Every row comes from one small tree of marks. The marks that hang from a mark follow it in brackets, in alphabetical order. Every link used is in the known rows. Which tree was each row made from?
Known rows
votu(ditu(babaze)): 2.96  -0.50  1.85  0.35  -1.16  3.29  -1.24  2.13  0.95  0.84  -1.94  -1.15  -1.08  -3.45  0.33  1.74  -1.52  -2.73  -0.79  -0.38  2.65  0.00
ditu(votu ziso zuko(fisad)): 1.07  2.09  2.10  -0.35  -2.53  0.37  1.42  -0.32  0.32  -0.69  2.52  -0.30  -0.59  -1.19  -3.35  -0.11  0.45  0.86  1.25  0.61  0.66  2.21
ziso(ditu(zuko) koruk): 1.48  2.90  0.67  -0.18  -4.93  0.43  2.44  0.46  0.41  1.01  -0.51  0.39  -1.26  -0.30  1.80  2.22  -0.74  -2.97  -0.03  -2.01  -1.09  -0.03
koruk(ziso(ditu(babaze votu zuko))): 3.55  3.38  0.56  -0.56  -2.59  -0.12  1.84  -0.91  -0.71  1.31  1.76  0.68  1.00  -1.43  1.03  1.77  -0.84  -2.53  2.23  0.67  1.06  1.79
ditu(babaze ziso): 3.34  0.40  1.82  0.51  -0.38  2.53  -1.08  2.34  1.07  -0.10  0.28  -1.05  -1.15  -1.63  0.17  -0.28  -0.90  -0.93  1.78  -0.26  1.58  1.31
babaze(ditu(ziso(koruk) zuko(fisad))): 1.47  2.09  0.21  1.29  -2.24  1.26  1.48  -0.35  -0.91  -1.68  0.10  1.88  -0.29  0.85  -2.47  -0.96  0.04  -0.83  0.20  -0.94  -0.97  1.12
ditu(babaze votu zuko(fisad)): 1.69  1.50  2.44  -0.29  -1.52  -0.11  0.71  0.35  -1.44  -0.55  0.91  -0.68  -0.38  -2.90  -2.67  0.32  -0.51  0.24  2.23  1.98  2.36  2.94
koruk(ziso(ditu(babaze votu))): 3.50  2.66  0.78  0.78  -0.83  1.02  0.65  0.23  0.38  2.04  1.68  1.16  -0.29  -1.62  1.74  2.47  -1.44  -3.47  1.63  0.13  1.19  1.07
ditu(babaze(fisad) votu ziso): 2.68  0.14  3.04  0.78  -0.21  0.27  -1.13  1.23  1.94  -0.38  1.41  -1.56  0.49  0.32  -2.19  -2.16  -0.63  -0.35  2.39  1.06  2.99  3.18
babaze(ditu fisad(nibinuf zuko)): 3.97  -3.99  0.16  1.68  1.29  1.87  -1.99  0.86  1.01  1.78  -1.94  0.93  -1.99  1.15  0.96  1.72  0.74  -4.38  -0.15  -2.01  0.26  -2.03
koruk(ziso): 3.60  0.56  0.73  0.51  0.09  2.88  -1.72  0.80  1.76  2.64  -1.91  0.35  -3.84  -2.07  3.93  4.23  -1.52  -3.73  -1.63  -0.38  0.71  -0.86
babaze(ditu(ziso) fisad): 2.72  -1.16  1.13  2.22  1.89  1.18  -1.54  0.86  1.49  -0.37  -0.37  -0.34  -1.07  1.70  -0.24  -1.28  0.81  -1.60  -0.45  -0.82  1.65  0.32
nibinuf(fisad): 2.80  -2.39  1.34  0.64  -1.10  1.70  -1.36  2.34  1.12  0.59  -2.65  -0.98  -3.18  -2.88  1.30  1.97  -1.85  -1.83  -1.41  -1.07  1.05  -0.21
ziso(ditu(babaze votu zuko) koruk): 1.59  4.17  1.55  -0.48  -5.25  -0.45  3.01  0.10  -0.65  0.52  1.37  0.46  1.52  -0.74  -0.80  0.24  -0.83  -1.92  2.29  -0.21  0.46  2.28
nibinuf(fisad(zuko)): 3.65  -3.27  0.60  1.31  -2.41  3.09  -0.89  2.41  1.55  1.64  -2.83  -0.73  -2.90  -2.41  0.61  2.08  -1.44  -3.47  -0.78  -1.95  0.65  -1.03
votu(ditu(babaze ziso zuko(fisad))): 2.63  0.20  1.37  -0.14  -2.59  1.89  0.75  0.79  -0.05  -2.32  0.37  -0.73  0.63  -2.33  -3.80  -0.90  -1.23  -0.59  1.35  -0.20  1.02  1.81
babaze(ditu(votu ziso) fisad(nibinuf)): 2.61  -1.12  1.52  0.60  1.45  -0.02  -0.99  -0.27  1.34  0.25  1.57  1.07  0.30  1.95  -1.54  -0.52  1.36  -1.14  0.60  -0.57  0.76  0.89
koruk(ziso(ditu(votu zuko(fisad)))): 1.96  2.91  0.12  0.40  -2.03  -0.42  2.37  -1.59  -0.39  1.11  2.15  1.55  -1.19  -1.22  0.03  3.16  -0.75  -2.58  0.78  0.09  -0.52  0.73
fisad(zuko): 3.07  -0.96  1.15  1.21  -1.68  3.80  -1.02  1.98  1.80  2.92  -1.71  -0.73  -3.46  -1.95  1.93  3.15  -0.17  -3.62  -0.61  -1.54  0.95  -1.49
ziso(ditu koruk): 1.53  2.09  0.84  1.13  -3.01  1.65  1.17  1.53  1.43  1.65  -0.48  0.81  -2.72  -0.53  2.55  2.95  -1.33  -4.02  -0.66  -2.64  -1.03  -1.02
fisad(nibinuf zuko): 3.79  -2.25  0.70  -0.10  -1.35  3.21  -1.28  1.71  1.72  3.08  -1.40  0.45  -3.61  -1.76  2.16  4.31  -0.33  -4.17  0.15  -2.25  -0.72  -2.25
votu(ditu(babaze ziso(koruk))): 2.78  1.45  1.66  0.45  -3.79  3.85  -0.08  1.84  1.94  -0.47  -0.99  0.20  0.49  -1.29  -1.53  -0.28  -2.39  -2.58  -0.06  -1.49  0.52  0.95
votu(ditu): 2.04  -0.52  1.64  0.17  -1.52  3.43  -1.05  1.48  1.92  1.70  -2.09  -0.95  -2.45  -2.92  1.16  3.18  -0.87  -2.96  -2.77  -1.27  1.65  -1.35
zuko(fisad): 1.60  -0.62  1.59  1.50  0.57  1.85  -1.01  1.78  0.80  0.72  -1.00  -0.41  -4.57  -2.75  0.55  2.90  -0.98  -1.85  -0.68  -0.56  0.70  -0.51

Write each row's tree
1.99  2.01  1.90  0.80  -1.17  0.73  0.92  1.28  0.12  1.42  2.05  -0.28  -0.25  -2.07  0.22  1.28  -0.43  -1.95  1.87  -0.14  1.94  1.13 : ziso(ditu(babaze votu))
1.66  3.45  1.78  0.97  -3.35  0.96  1.81  1.26  0.28  1.29  1.31  0.86  0.16  -1.07  -0.05  1.03  -1.37  -2.80  1.75  -0.76  0.70  1.49 : ziso(ditu(babaze votu) koruk)
1.76  2.76  1.32  -0.37  -1.60  0.84  1.22  -1.05  -0.45  0.19  1.98  0.28  1.51  0.23  -1.98  -1.04  2.12  0.63  0.04  0.55  1.84  1.70 : babaze(ditu(votu ziso zuko))
3.92  -4.01  1.06  0.75  -0.47  1.69  -2.02  1.59  2.68  2.10  -1.99  -0.31  -3.28  0.06  1.53  2.73  -0.41  -4.51  0.51  -2.01  -0.13  -1.48 : babaze(fisad(nibinuf zuko))
2.06  3.89  2.35  -1.16  -5.12  0.92  1.63  0.30  0.34  -0.49  1.41  0.01  2.10  -0.31  -2.61  -1.69  -0.92  0.11  2.39  0.74  1.00  3.76 : ditu(babaze votu ziso(koruk) zuko)
2.41  1.51  3.11  0.98  -2.38  0.46  -0.34  1.38  2.18  -0.49  0.62  -0.42  0.90  1.26  -2.61  -2.39  -1.65  -1.14  2.10  0.29  1.64  3.59 : ditu(babaze(fisad) votu ziso(koruk))
2.25  2.06  2.48  -1.36  -2.40  0.29  0.44  0.40  -0.78  0.71  0.42  -1.30  0.38  -2.54  -0.79  0.35  -0.10  -0.10  1.58  1.82  3.13  2.63 : ditu(babaze votu zuko)
3.44  1.22  1.68  -0.86  -2.30  1.31  0.18  1.22  0.22  -0.88  0.49  -1.41  0.25  -1.29  -0.62  -1.01  -0.40  0.03  2.33  0.43  1.52  2.15 : ditu(babaze ziso zuko)
2.00  0.18  1.87  1.76  1.34  0.60  -0.79  -0.09  1.43  0.16  1.34  -0.09  0.54  1.74  -1.84  -1.70  1.31  -0.66  -0.18  0.25  2.44  1.48 : babaze(ditu(votu ziso) fisad)
2.59  3.40  0.37  -0.70  -2.97  0.16  2.21  -1.46  0.32  2.33  1.58  0.95  -0.27  -0.90  1.82  3.16  -0.21  -2.97  0.10  -0.08  0.14  0.59 : koruk(ziso(ditu(votu zuko)))
0.12  3.67  1.34  0.42  -4.77  -0.71  3.45  -0.56  -0.30  0.23  1.73  1.38  -0.69  -0.62  -1.66  1.63  -0.59  -1.86  0.95  -1.01  -1.08  1.23 : ziso(ditu(votu zuko(fisad)) koruk)
3.30  -1.33  2.66  1.58  -1.09  1.30  -1.29  1.53  1.54  1.53  -0.40  -1.57  -0.45  -0.48  -1.29  -0.30  -0.53  -2.82  1.87  0.64  3.15  1.74 : ditu(babaze(fisad(zuko)) votu)
1.79  2.32  0.58  0.96  -3.71  -0.19  2.48  0.99  -1.25  -1.20  0.30  0.94  -0.89  -1.03  -0.89  0.61  -1.84  -2.37  2.67  -1.12  -0.99  1.40 : ziso(ditu(babaze zuko(fisad)) koruk)
1.39  2.31  1.45  0.43  -2.15  -1.17  2.44  0.12  -1.66  -0.51  2.74  -0.01  0.24  -2.08  -2.41  0.51  -0.28  -0.77  3.22  0.53  1.17  2.31 : ziso(ditu(babaze votu zuko(fisad)))
1.89  2.27  1.33  -1.15  -6.07  2.73  1.54  0.30  1.93  -0.22  -1.12  0.08  0.58  -0.57  -1.45  0.47  -1.05  -2.01  -1.52  -1.65  -0.49  0.66 : votu(ditu(ziso(koruk) zuko))
2.43  -0.37  3.18  0.91  0.37  -0.07  -1.57  1.43  1.21  0.61  -0.33  -1.84  -0.58  -0.94  -0.71  -0.41  -0.88  -1.33  1.36  1.56  3.69  2.44 : ditu(babaze(fisad) votu)
2.51  2.67  0.53  0.71  -1.01  1.30  0.99  -0.41  1.40  2.99  1.70  1.32  -1.63  -1.16  2.62  3.83  -0.84  -3.90  -0.46  -0.65  0.17  -0.29 : koruk(ziso(ditu(votu)))
1.34  3.32  1.44  1.16  -2.04  2.38  0.76  0.03  0.77  0.83  1.09  1.81  0.72  0.88  -1.61  -0.57  0.41  -1.13  -0.69  -0.73  0.57  1.25 : babaze(ditu(votu ziso(koruk)))
2.13  2.64  1.32  -0.80  -4.87  1.66  1.18  0.65  1.54  -0.01  -0.50  -0.08  -0.79  0.19  -0.07  0.20  -0.71  -1.11  0.11  -1.12  -0.71  1.31 : ditu(ziso(koruk) zuko)
2.74  2.26  1.40  -1.01  -5.69  2.61  1.16  0.78  0.79  -1.21  -1.01  -0.16  1.89  -0.97  -2.24  -0.94  -1.75  -1.77  0.51  -0.83  0.36  1.94 : votu(ditu(babaze ziso(koruk) zuko))
3.91  -2.36  1.78  -1.27  -0.65  -1.07  -1.35  1.05  0.21  -0.60  -1.67  -1.08  -0.71  -0.53  0.56  0.48  -0.89  -1.69  2.45  0.29  1.14  1.45 : ditu(babaze(fisad(nibinuf)) zuko)
1.37  4.10  1.18  -0.20  -3.72  1.21  2.03  -1.06  -0.23  0.10  1.17  1.54  1.85  1.18  -2.33  -1.25  1.00  -0.11  -0.16  -0.09  0.46  2.11 : babaze(ditu(votu ziso(koruk) zuko))
2.37  2.10  1.40  0.31  -3.71  1.07  1.17  1.08  -0.39  -2.14  0.22  0.48  -0.19  -0.67  -2.84  -1.25  -1.97  -0.52  2.76  -0.18  -0.57  2.73 : ditu(babaze ziso(koruk) zuko(fisad))
3.51  -0.46  2.04  -0.06  -1.36  -0.26  -0.60  1.07  1.08  -1.69  -0.21  -2.26  0.42  0.56  -1.25  -2.48  -0.55  -0.30  2.62  0.66  2.09  2.91 : ditu(babaze(fisad) ziso zuko)
1.04  2.99  1.50  -0.69  -3.23  -0.37  2.39  -0.45  0.18  1.57  2.07  -0.46  -0.21  -1.34  0.38  1.92  0.76  -1.37  0.53  -0.36  0.96  0.74 : ziso(ditu(votu zuko))
2.65  0.97  2.85  -0.71  -1.99  -0.89  0.14  0.38  0.96  -1.33  1.46  -1.97  1.92  0.55  -3.02  -2.84  -0.03  0.58  2.94  1.69  2.83  4.01 : ditu(babaze(fisad) votu ziso zuko)
3.18  0.80  1.56  -1.16  -3.44  2.36  0.53  0.74  0.51  -1.11  -0.16  -1.25  1.55  -2.04  -2.01  -0.68  -0.74  -0.77  0.83  -0.24  1.75  1.60 : votu(ditu(babaze ziso zuko))
1.49  2.15  1.38  0.20  -3.96  1.17  1.43  0.50  0.70  -1.30  -0.01  0.62  -1.57  -0.24  -1.89  0.08  -1.09  -0.78  0.72  -0.99  -1.42  1.51 : ditu(ziso(koruk) zuko(fisad))
2.78  1.43  0.82  -0.20  -2.31  0.10  1.53  0.96  -0.87  0.12  0.44  -0.94  -0.38  -1.83  1.26  1.01  -0.34  -1.97  2.20  -0.59  0.98  0.71 : ziso(ditu(babaze zuko))
3.51  -1.24  2.30  1.40  0.56  0.91  -1.83  2.16  2.02  -0.95  -0.15  -1.79  -0.93  0.20  -0.52  -1.70  -1.15  -1.30  2.03  0.03  2.14  1.92 : ditu(babaze(fisad) ziso)
2.61  1.65  2.53  0.01  -1.08  1.93  -0.33  1.40  1.03  0.47  2.05  -0.83  0.30  -1.50  -1.67  -0.61  -0.36  -0.18  2.07  0.81  2.54  2.56 : ditu(babaze votu ziso)
